Every row comes from one small tree of marks. The marks that hang from a mark follow it in brackets, in alphabetical order. Every link used is in the known rows. Which tree was each row made from?
Known rows
bimom[foruz]: -37.3,-8.8,4.0,-28.4,-24.0,16.0,58.2,-22.4,-74.5,6.2,14.8,-23.7,18.1,2.3,7.5,4.4,11.6,-26.0,6.0
delo[fitum]: -42.3,13.7,6.4,-34.8,-23.6,16.8,46.2,-0.1,-46.7,-4.1,30.5,-29.6,19.1,0.7,5.2,14.7,6.5,-38.9,11.7
ruref[ziveb[vaze]]: -30.9,32.7,-17.2,-30.6,-44.7,5.3,43.2,-7.6,-63.8,-10.6,37.1,-28.6,26.9,-15.5,16.2,8.0,16.6,-38.3,20.4
folut[ruref[ziveb[dofu]]]: -24.1,17.2,-5.4,-45.3,-47.3,11.8,50.8,-30.8,-33.0,-14.3,14.3,-46.8,12.1,-9.6,-6.7,9.9,18.2,-16.4,29.4
nunu[fitum[bimom]]: -68.2,-0.6,13.1,-27.5,-21.1,19.9,42.6,-28.6,-62.9,-19.9,31.6,-43.5,16.8,-4.9,-15.6,26.8,10.8,-48.5,-14.0
delo[fitum ziveb[ruref]]: -29.0,10.7,2.2,-53.3,-13.5,5.4,40.1,-26.6,-7.1,-12.0,30.8,-35.0,22.8,1.2,-3.6,8.9,3.1,-46.7,12.7
vaze[ziveb[ruref]]: -20.2,5.4,-7.1,-47.7,-19.9,17.4,54.7,-16.2,-27.4,3.4,27.9,-34.4,17.6,-8.4,-6.9,16.7,-0.9,-34.2,7.4
delo[fitum[vaze] ziveb[ruref]]: -33.1,13.2,2.4,-43.2,-31.2,-3.5,39.9,-42.3,2.2,-17.9,34.0,-30.2,38.4,-12.2,-5.3,11.4,-7.4,-46.4,15.4
delo[fitum[bimom[foruz] vaze]]: -56.0,-12.7,9.5,-14.4,-32.3,15.7,46.5,-43.3,-34.4,-6.4,21.5,-20.9,29.2,-18.4,-0.3,23.2,-5.9,-31.3,-5.4
ziveb[ruref vaze[foruz]]: -23.4,32.0,-9.7,-15.1,-25.6,22.4,21.9,-42.1,-46.7,-6.7,7.9,-23.4,51.3,-9.8,-10.5,13.0,24.8,-28.4,-8.2
ruref[ziveb[vaze[foruz]]]: -28.0,20.1,-17.8,-25.7,-46.1,7.5,25.9,-3.6,-72.4,-0.7,31.1,-21.8,21.8,-14.7,17.4,10.0,25.0,-34.9,19.0
ziveb[dofu ruref vaze[foruz]]: -2.8,37.8,-13.6,-15.9,-14.2,18.6,22.3,-58.1,-15.6,-11.4,-6.3,-22.5,52.6,-10.7,-27.6,11.6,31.9,-19.0,-8.1
ruref[ziveb]: -34.2,15.3,-15.4,-44.3,-43.3,6.2,51.1,6.4,-64.7,-2.9,41.3,-32.6,13.7,-11.7,16.3,12.3,8.6,-37.1,30.9
delo[fitum[bimom vaze[foruz]] ziveb]: -52.6,-32.7,5.2,-24.2,-37.3,13.9,9.4,-26.5,-22.9,-9.7,30.8,-16.6,19.8,-10.6,-0.6,27.5,-3.7,-48.5,10.1
folut[ruref[ziveb]]: -38.7,12.0,-2.9,-44.1,-54.3,14.1,51.6,-21.4,-53.7,-11.0,24.4,-47.1,11.1,-9.0,4.2,11.0,13.5,-23.3,28.8
ruref[ziveb[dofu vaze[foruz]]]: -11.1,25.3,-20.7,-26.7,-36.9,3.6,25.3,-16.4,-47.6,-4.0,18.4,-21.5,22.4,-15.0,3.3,8.3,30.5,-27.7,19.8
fitum[bimom[foruz] vaze[ziveb[dofu ruref]]]: -28.9,-22.5,-4.8,-20.1,-25.8,14.9,54.3,-77.1,-1.4,-4.9,6.6,-23.1,31.2,-30.2,-22.3,25.8,-10.3,-20.0,-11.4
gabos[foruz]: -53.6,-0.2,-6.0,-28.1,-40.1,16.2,23.1,14.0,-73.7,-3.2,33.0,-31.5,31.8,2.4,9.1,20.5,19.9,-45.0,18.0
ruref[ziveb[dofu vaze]]: -12.9,37.4,-20.5,-31.7,-35.9,2.8,43.2,-19.4,-38.6,-14.1,24.4,-28.7,27.8,-16.4,2.1,6.4,22.6,-32.5,20.3
ziveb[dofu]: -20.8,13.9,-5.4,-32.3,-20.5,20.7,46.8,-12.7,-35.5,-10.3,13.1,-28.0,27.0,0.8,-15.6,14.1,13.1,-28.9,17.1

Write each row's tree
-3.1,10.9,-10.3,-49.3,-10.2,13.9,53.8,-28.8,-1.9,-0.3,15.8,-34.3,18.9,-9.1,-20.6,15.0,5.1,-27.3,7.9
vaze[ziveb[dofu ruref]]
-55.8,-12.4,9.8,-22.8,-32.2,8.1,29.9,-53.6,-37.1,-10.9,27.8,-35.4,22.0,-24.3,-21.7,32.1,3.7,-42.5,-18.4
nunu[fitum[bimom vaze[foruz ziveb[ruref]]]]
-60.1,-25.3,1.6,-5.0,-43.5,23.0,47.5,-50.5,-51.5,-8.7,16.9,-18.6,38.0,-21.8,-4.8,27.2,-9.4,-29.4,-4.4
fitum[bimom[foruz] vaze]
-21.6,2.0,3.4,-48.9,-12.2,4.9,34.2,-14.7,-5.1,-12.8,25.3,-28.2,12.5,6.6,-6.7,7.7,10.1,-44.7,21.2
delo[fitum ziveb[dofu]]
-18.5,4.9,1.1,-31.3,4.1,9.0,32.6,-80.7,19.4,-19.4,2.8,-28.0,31.2,-8.3,-21.0,8.5,14.8,-33.5,-17.4
delo[fitum[bimom[foruz]] ziveb[dofu ruref vaze]]
-50.2,-16.9,15.5,-23.1,-23.9,0.8,50.8,-64.7,-32.4,-13.6,20.4,-34.1,15.4,-21.6,-21.5,21.7,2.7,-38.5,-18.7
nunu[fitum[bimom[foruz] vaze[ziveb[dofu]]]]
-44.2,-16.9,0.9,-30.8,-28.9,10.9,15.6,-51.1,0.6,-12.4,24.9,-24.3,30.9,-16.8,-10.8,27.3,-4.7,-41.6,1.5
delo[fitum[bimom vaze[foruz]] ziveb[ruref]]
-30.1,-9.7,4.9,-25.7,-18.2,8.3,51.2,-64.7,6.5,-3.5,13.2,-25.0,24.4,-25.1,-14.6,21.8,-7.0,-24.4,-10.5
delo[fitum[bimom[foruz] vaze[ziveb[dofu ruref]]]]
-19.8,3.6,-3.8,-28.3,-2.8,16.4,7.3,-62.3,16.2,-17.1,6.5,-25.4,30.9,-7.7,-23.1,18.3,20.2,-37.1,-11.5
delo[fitum[bimom] ziveb[dofu ruref vaze[foruz]]]
-56.2,-19.5,5.3,-29.4,-35.3,12.1,28.4,-29.9,-14.0,-19.3,36.2,-23.6,25.1,-11.5,-2.0,25.8,-11.7,-52.5,10.8
delo[fitum[bimom vaze] ziveb]
-15.8,13.3,-7.7,-31.5,-37.3,5.6,53.0,-41.7,-2.9,-9.1,21.4,-25.3,39.4,-24.0,-19.0,18.8,-8.5,-28.8,13.9
fitum[vaze[ziveb[dofu ruref]]]
-51.2,-13.6,5.2,-22.9,-35.6,17.4,40.9,-24.6,-20.2,-6.6,33.6,-23.7,20.9,-20.6,-3.0,31.2,-13.3,-40.7,1.0
delo[fitum[bimom vaze[ziveb]]]
-21.9,29.2,-6.3,-34.6,-48.4,11.9,45.4,-41.7,-33.8,-20.1,10.3,-42.9,23.5,-13.1,-7.4,6.2,24.2,-18.4,20.2
folut[ruref[ziveb[dofu vaze]]]
-6.2,20.1,-2.5,-36.8,-6.4,3.9,14.4,-50.7,9.0,-13.0,8.4,-24.3,32.3,-1.9,-16.7,5.7,24.9,-36.6,0.9
delo[fitum ziveb[dofu ruref vaze[foruz]]]
-44.6,-6.6,13.2,-26.4,-19.4,-1.0,54.8,-79.5,-16.4,-15.6,16.8,-38.8,23.0,-25.2,-28.7,21.9,2.0,-34.5,-23.0
nunu[fitum[bimom[foruz] vaze[ziveb[dofu ruref]]]]
-36.5,-19.8,7.0,-22.4,-23.8,10.5,47.8,-48.7,-8.9,-1.2,16.4,-21.2,16.8,-21.7,-7.8,22.4,-6.1,-28.2,-5.9
delo[fitum[bimom[foruz] vaze[ziveb[dofu]]]]
-53.1,-6.5,11.4,-24.8,-29.2,6.4,43.2,-47.9,-27.7,-21.4,29.3,-37.2,20.6,-21.4,-25.9,29.7,-1.0,-46.1,-11.3
nunu[fitum[bimom vaze[ziveb[dofu]]]]
-42.3,-26.9,-2.1,-18.9,-33.5,16.4,53.4,-66.1,-19.6,-2.2,16.7,-22.9,31.5,-29.6,-11.5,26.8,-15.0,-25.8,-10.9
fitum[bimom[foruz] vaze[ziveb[ruref]]]
